Each row was made from one walk, in order. Every step used is in the known rows, and no mark comes twice. Write each row's walk.
Known rows:
m-z-y-u: [-15  12  -9 -10  -2 -17 -25   0 -32   3  -9  -9   2   3  15  27 -15 -23
  -7   4  17   5  -3   5  11  -1  13   5  -2   9  -4]
z-m-j-e: [-24  28  -9  14 -11   0  -3   3  -1  -9   1   0  -3   8   1  18 -11 -11
  -8   4   0  16  12  23   2   4  10  -4 -22  -5 -14]
y-z: [ -3  12  -6 -11  -1  -7  -9   1 -19  -1   0  -4  11 -20   4   0  -3 -20
   3   8   3   0   5  -2  -1  13 -13   6 -11 -14   2]
e-j-y-z-m: [-17  40 -11 -13  -5 -18  -7   0 -30 -13   3 -15   2 -10  15   8  -2 -22
   3   7  14  19   6   2   3   3 -12  17 -32 -19  -8]
d-u-k-j: [  3  10  -7  -8  -8   0   5  17 -25   9   5 -26  -3  16  18  -7   9  -8
  11 -11   5  -5  28   9   9   6   7  -7 -10  -9   0]
m-z: [  5   7   9  -2   0  -1 -13  -5 -20   8  -2  -4  -1 -12   4   2  -7 -32
   5   2   4 -12   2   1   4   9  -6  -4 -11   2  -2]
z-k-u-y-j: [ 15   5  -6  -9   0   3  -8  12 -11  24 -11  -5  12  11  13   0  -4 -17
  13 -10   7  10 -14  12  11 -11   0  -9  -9  -2 -25]
u-y-z: [  0   4  -7  -9  -4  -3 -10   8 -23   6 -11  -7  18 -18  14  11 -16 -24
   6   5   1  12   4   4  14   5 -13  12  -1 -16  -7]
z-m-j-y: [  0  30  -1   0 -12  -8   6  -2  -9 -17   3 -12   0   8   8   5  -4  -9
   2   9   1  26   1  17  10  -2   6  10 -32   3 -16]
e-j: [ -8  21   2  -1 -10  -3 -17  -3 -13  12   5   3   7  23  12   2   3  -2
  12 -10  -2  -1   6  -1  -6  10  -6  -9 -25  -7   0]
u-d: [  1  13   0   6 -16  -2  -3   5   6   7 -10 -10  12  -3   8  12  -1  -7
   9  -4  -4   0   8  12   3  -8  -8  -3   4  -4   2]
k-u-y: [  0  -9  -1  -3   0  -5 -13  11 -10  12 -13 -16  14   6  16   3  -9 -18
  22 -20   3  -6   7  11  27  -5   2  10   2   0  -5]
m-j: [  4  13   4   1 -15   4  -5  -4  -1   1   3   4   8  13   0   6  -2  -6
   6   2  -5  11   1  11  -2  12   5  -5 -23   6  -8]
y-u-d: [-12  21 -10  -1 -15  -8 -14  13  -1   3 -13 -13   8   4  17  26   3   5
   2   5  -4   8   9   7   7  -6   0  -3   9   2   0]
y-j-m-z: [ -5  16  25  -5   6   3  -3 -11 -18  19  -2  -6  -9  -5  -1   4  -1 -29
  13  -2  -1   0  -8  -5   3  16  -8 -21 -33  -3  -6]
k-u-e-j: [-17  24   5  -3  -1  -5 -34   7 -17  23  -4 -13   4  19  15  -2   1 -10
  23 -29   5 -11  12   1   7   5   0  -4 -18   4   7]
k-j-y-u-e: [-14  38  -6   3   0   1  -5  24 -24  -4  -4 -25  -7  20  28   3   0   9
   4   1  -6  17  17   9  23  -6   8   3  -2   2  -4]
z-y-j-e: [-19  15 -12  14  -3  -4  -8  -3 -10   5  -3   9   5  20  11   8 -22  -9
 -14   1   9   5  -1  18  -5 -11   8 -20 -11 -19 -13]
e-j-y: [  0  24  -1   9  -7  -6  -9  -4 -11  -5   5  -6   1  25  25  -9   8   1
  10   2  -5   6   8   1   6   3  -4  -4 -29 -11  -5]
u-l: [-11  12   9  -6   3   3 -11  -2  -6  22  -7  -3   7   3  -4 -11  -1 -14
   2 -18 -11  -8   9  15   0   6 -16   5   1   3   1]
e-j-k-u-y-z: [-13   6  -5  -6 -11  -7 -28  14 -23  11  -9 -10  13  -6  28   8   6 -26
   7 -13  14   3   4   3   5  15  -1   3 -20 -19 -11]
d-u-e-j-m-z: [ -7  20  29   1   8  -1 -25 -12 -25  26  -7 -28 -17   2  18  10   9 -19
  29 -12  -3   0  13  -7  19  28  -3 -19 -29  12   9]
d-u: [ 16  -2   6  -4   5  -8 -14  -7 -10   6  -2 -20   3   7  17   0   9   5
  16   1  -3  -7  15   4  14  13   3  -8  -4  10  12]
k-j: [ -4  22   0   3  -8  10  16  14 -15  -2   9  -8   2  18   8  -6   2  -6
  12  -9   1   0  15  15   5   1   0  -3 -13 -13  -2]
k-u: [ -3  -1  -2  -6   4 -11 -15   5  -7   5  -2 -13   6   4   4  -9   5 -15
  19 -18   7 -21   9   5  11   2   2   3  -9   2   6]
y-j-m-z-k: [ 15  17  10  -4   3   8   4  -4 -15  23  -4  -5 -10  -7   0   3  12 -29
  10   5  -1  12 -21   1  -1  10  -9 -21 -31   3 -22]
d-u-y-z: [  9  -2  -2  -9   2  -7 -16   2 -24   5 -12 -21  15 -17  24  12  -5 -15
  12   9   2  12  12   3  23  13  -7   6   4  -9   1]
j-m-z-y-u: [-22  13   0  -7   2 -16 -17  -3 -29   7 -12 -17  -6   3  13  29  -7 -21
   3  -1  10  11  -4   0  19   7  12   3 -12   9  -1]
d-u-l: [  1   3  14  -7  11  -2 -20  -8  -9  21  -8 -17   3   3   6  -9  10  -3
   9 -13 -11  -9  20  14  10  14  -8  -3   6  12   9]
u-e-j-m-z: [-16  26  26   2   3   2 -19  -6 -24  27  -5 -16 -13   1   9  10   1 -28
  23 -15  -4   1   4  -7  10  22  -9 -12 -32   4   3]
m-j-k-u: [ -4   1   5   3 -14  -3 -19   9   0   4  -2  -7   0  10  11  -3  18 -12
   2 -16   9  -8   1  13  -3  16  19  -8 -31   7 -10]
m-j-k-u-d: [ -5   8   3  11 -27  -3 -15  12  12   7 -10 -13   6   1  14  12  17 -12
   5 -15   8  -3   4  19  -2   3  13 -10 -16   5  -8]
z-m-j: [ -7  27   2 -10 -15  -3  -1  -1 -10  -2   1  -5   5   5  -6  17 -11 -15
   3  -2   6  21  -1  18   0   5   6   9 -29   8 -11]
y-u: [-10  16 -10 -10  -2  -9 -18   8 -14   1  -4  -6   2  13  14  14   3   7
  -1   5  -5   3   6  -1   7   6   5   0  -1   5   1]
j-k-u-y-z-m: [-17  12  -9 -18  -4 -15 -15  17 -27   4 -13 -21   9 -26  15  17  -7 -36
   1 -12  23  10   1  14  11   2  -1  24 -15 -11 -14]
j-k-u: [ -2  -4   2  -1  -3  -9 -18  10  -4   7  -3 -11   0   3  15  -9  18 -12
   5 -21  11 -21   4   7   0   9  11  -3 -19   1  -2]
z-y-j: [ -4  14  -1 -10  -5  -7  -7  -8 -19  14  -3   6  16  18   5   8 -22 -13
  -3  -8  15   9 -16  12  -6 -12   3  -9 -16  -6  -8]

Which walk is each row?
[-18  13  13   1  -5  -9 -13 -15 -27  16  -5 -11  -2   8   8  18 -10 -35
  16 -14  15   5  -6   3   9   9   2  -4 -33  -1   0]
e-j-m-z-y
[-16  16  -3 -11 -13 -13 -18  11 -15  -3  -3 -13   2 -15   5  10  12 -29
  -4 -11  23   3   1  14  -5  16  12   9 -37  -1 -13]
y-z-m-j-k-u
[  8  10  -7  -4   6  -1 -18  15 -11  22 -11 -19   1  -3   7  -7   4 -16
  18 -18   4  -6  -1  10  15  -5   0   4  -2  17  -4]
z-k-u-e
[-28  31 -15   8 -10  -3  -7   4 -11 -14   0   0   0 -10   1  20 -12 -22
 -13  14   6  20  13  19  -1   9   4   1 -25 -15 -15]
y-z-m-j-e
[-16  25 -22 -11 -10 -19 -23  14 -27   5   0 -12  -4  25  31   4   6  -1
  -6   1  -1   7  14 -11   1   3   5  -1 -20  -9 -14]
e-j-y-u-k
[-11  24  -4 -15 -17  -4  -4   6 -21  -1  -7  -7  14 -14   2  27 -20 -30
   2   5   9  35  -2  17   9   6  -2  18 -22  -4 -18]
u-y-z-m-j
[ 16  13 -18  -8  -3  -1  -3   7 -16   5  -2  -3   8 -21   4   0  10 -21
   0  14   3  12  -7   3  -4   7 -14   4 -11  -7 -15]
y-z-k
[ 11   7 -13   4 -12  -4  -6  14   7  11 -13 -19   8  -8   8   6  16 -17
  18  -9   6  -5   0  15   8 -12  -4   0   2   5  -8]
z-k-u-d
[-11  31 -12   4  -4  -3   6  19 -20 -20   4 -19  -7  26  27   2  13  10
   1  11  -4  14  18   7  18  -2  10   1 -11  -9  -8]
k-j-y-u
[ -6  17   6   6 -18   0 -20   3  -9  13   4   5   0  21  23  -1  17   1
  -5 -12   2  -2  -1   1 -16  17   3 -15 -33  -7  -7]
e-j-k
[ 11  -6   4   0   6   1  -5   9 -13  23 -17 -25  -4 -10  12   8   5 -38
  28 -14   2   4  -5   9  34   4  -1   3 -12   7 -17]
j-m-z-k-u-y
[ -3  25  -5  -2  -3  -1 -28  10 -17  27  -6 -13   2  17  16  -2  10 -11
  23 -22   4  -1   2   5   5   2  -1  -5 -19   8  -6]
z-k-u-e-j
[ -3   3   1  -2  -3 -11 -14 -10 -27   8  -8  -6   8  -6   6  13 -23 -39
   1  -5  20  -3  -6  12   6  -4   3   5  -7   4  -3]
m-z-y
[-13  21  13   6  -2  10  26   9  -9   4   6 -20  -9  17   2  -3  13  -4
  25 -15  -8   8  13   8  14  12  -1  -6 -29 -11   3]
k-j-m
[  2  14   8  -3 -11   3 -10   5  -8  16   0   9   2  14  14  -5   8   0
 -12  -4   3   0 -13   4 -20   8   4 -23 -28  -8 -14]
y-j-k
[ -5   3   0   8 -18  -7 -15  15   9  10 -12 -17   6  -5  18   5  16 -12
   7 -18   8 -15   7  14   1  -3   5  -5  -5  -2  -1]
j-k-u-d
[  2  15 -10  -1   0 -10  -4   1 -19 -16   1 -11   6 -17  15  -7   2 -16
   0  19   1   6   6  -1   8   7 -11   9 -15 -18  -4]
j-y-z
[-18  25 -20 -13 -11  -2   2  30 -28   5   4 -15  -4  21  16   4   3  -8
  -3  -8   4   4  21   4   4   1   8  -1  -9 -13 -10]
y-u-k-j
[ -4   5  -2   3 -10 -10 -11   9   6   8 -12 -19  10  -5   8   7   5 -15
  19 -15   6 -16  12  13  11  -9  -1   0   4  -1   5]
k-u-d
[ 22  16 -21  -1  -2  -4   3   7 -16  -8  -1  -8   3 -18  14  -8  16 -17
  -1  24  -1  18  -6   2   5   3 -12   7 -15 -10 -20]
j-y-z-k
[  2  10   8   6 -22   5 -10   4   1   6   1   6   2  12  11   4  12  -3
 -11  -2  -2  10  -4  13 -12  17  14 -13 -33   5 -15]
m-j-k
[-15  41 -12 -10  -4  -9  17  13 -33 -23   5 -23   0 -14  10   2  -3 -25
   2   7  16  19  13  14  10  -4  -7  21 -24 -23 -10]
k-j-y-z-m
[ 27   0 -15  -8   0   0  -9   7 -21  12 -13 -18  11 -19  23   9   8 -16
  10  16   1  22  -1   7  19   7  -8   4   1  -1 -15]
d-u-y-z-k
[-13  16  11  -2  -2   5  12  10 -26  16   3 -23 -16  -3   3   0   4 -41
  15 -14   4  -5  14   0  10  14  -3  -9 -30 -12  -7]
u-k-j-m-z
[ 17  -8   5  -1   0  -2 -12   0 -12  13 -13 -22  12   8  26  10  -5   0
  19  -4  -5   8  12  10  30   4   3   0   8   6   1]
d-u-y
[  1 -11   1   3  -7  -4 -17  16  -7  14 -14 -14   8   6  25   1   3 -16
  10 -23   6  -6   2  13  18   1  10   4  -7  -1 -11]
j-k-u-y
[-12  10 -22 -21  -6 -16 -21  17 -22  14  -4  -9   1  10  15   8  -2  -8
  -8  -3   0  -1  10  -8   1   4   5   3  -4  -1  -8]
y-u-k
[ 14  23  -5   5  -7  17  17  16 -22   5   5 -10  -8   1   7  -2  11 -30
   8   2   7   6   3  16   4   1  -3  -9 -16  -5 -20]
m-z-k-j
[  0   5  -2  -7   8   0 -14   6  -5  26 -10 -11   3  -3  -4 -17  17 -24
  10 -23  -1 -13   4  20   5   2  -9   7   0  10 -10]
z-k-u-l
[ 16   5   9  -9   1   1 -12  -2 -16  20 -10  -9  12  16  22   7 -10   1
  12  -1  -1  12  -1   8  15   0   1 -16  -5  -1  -8]
d-u-y-j
[  6   5  28  -4   9   2  -9 -11 -22  25 -12 -22  -8  -2  16  13  -2 -24
  21  -1  -1   9  -2   0  23  16  -3 -22 -21   3  -6]
d-u-y-j-m-z
[  3  24  -3  12  -6   5  22  13 -13 -17   9 -17  -3  20  19 -15   8  -1
   9   3  -3   7  16  14  15  -5   2   0 -18 -16  -7]
k-j-y
[  5   7   7  -5   4   3   5   6  -6  29 -13 -16   0  11   7   3   8 -14
  26 -15  -4  17 -14   6  19   1  -2 -11 -26  -2 -20]
z-k-u-y-j-m
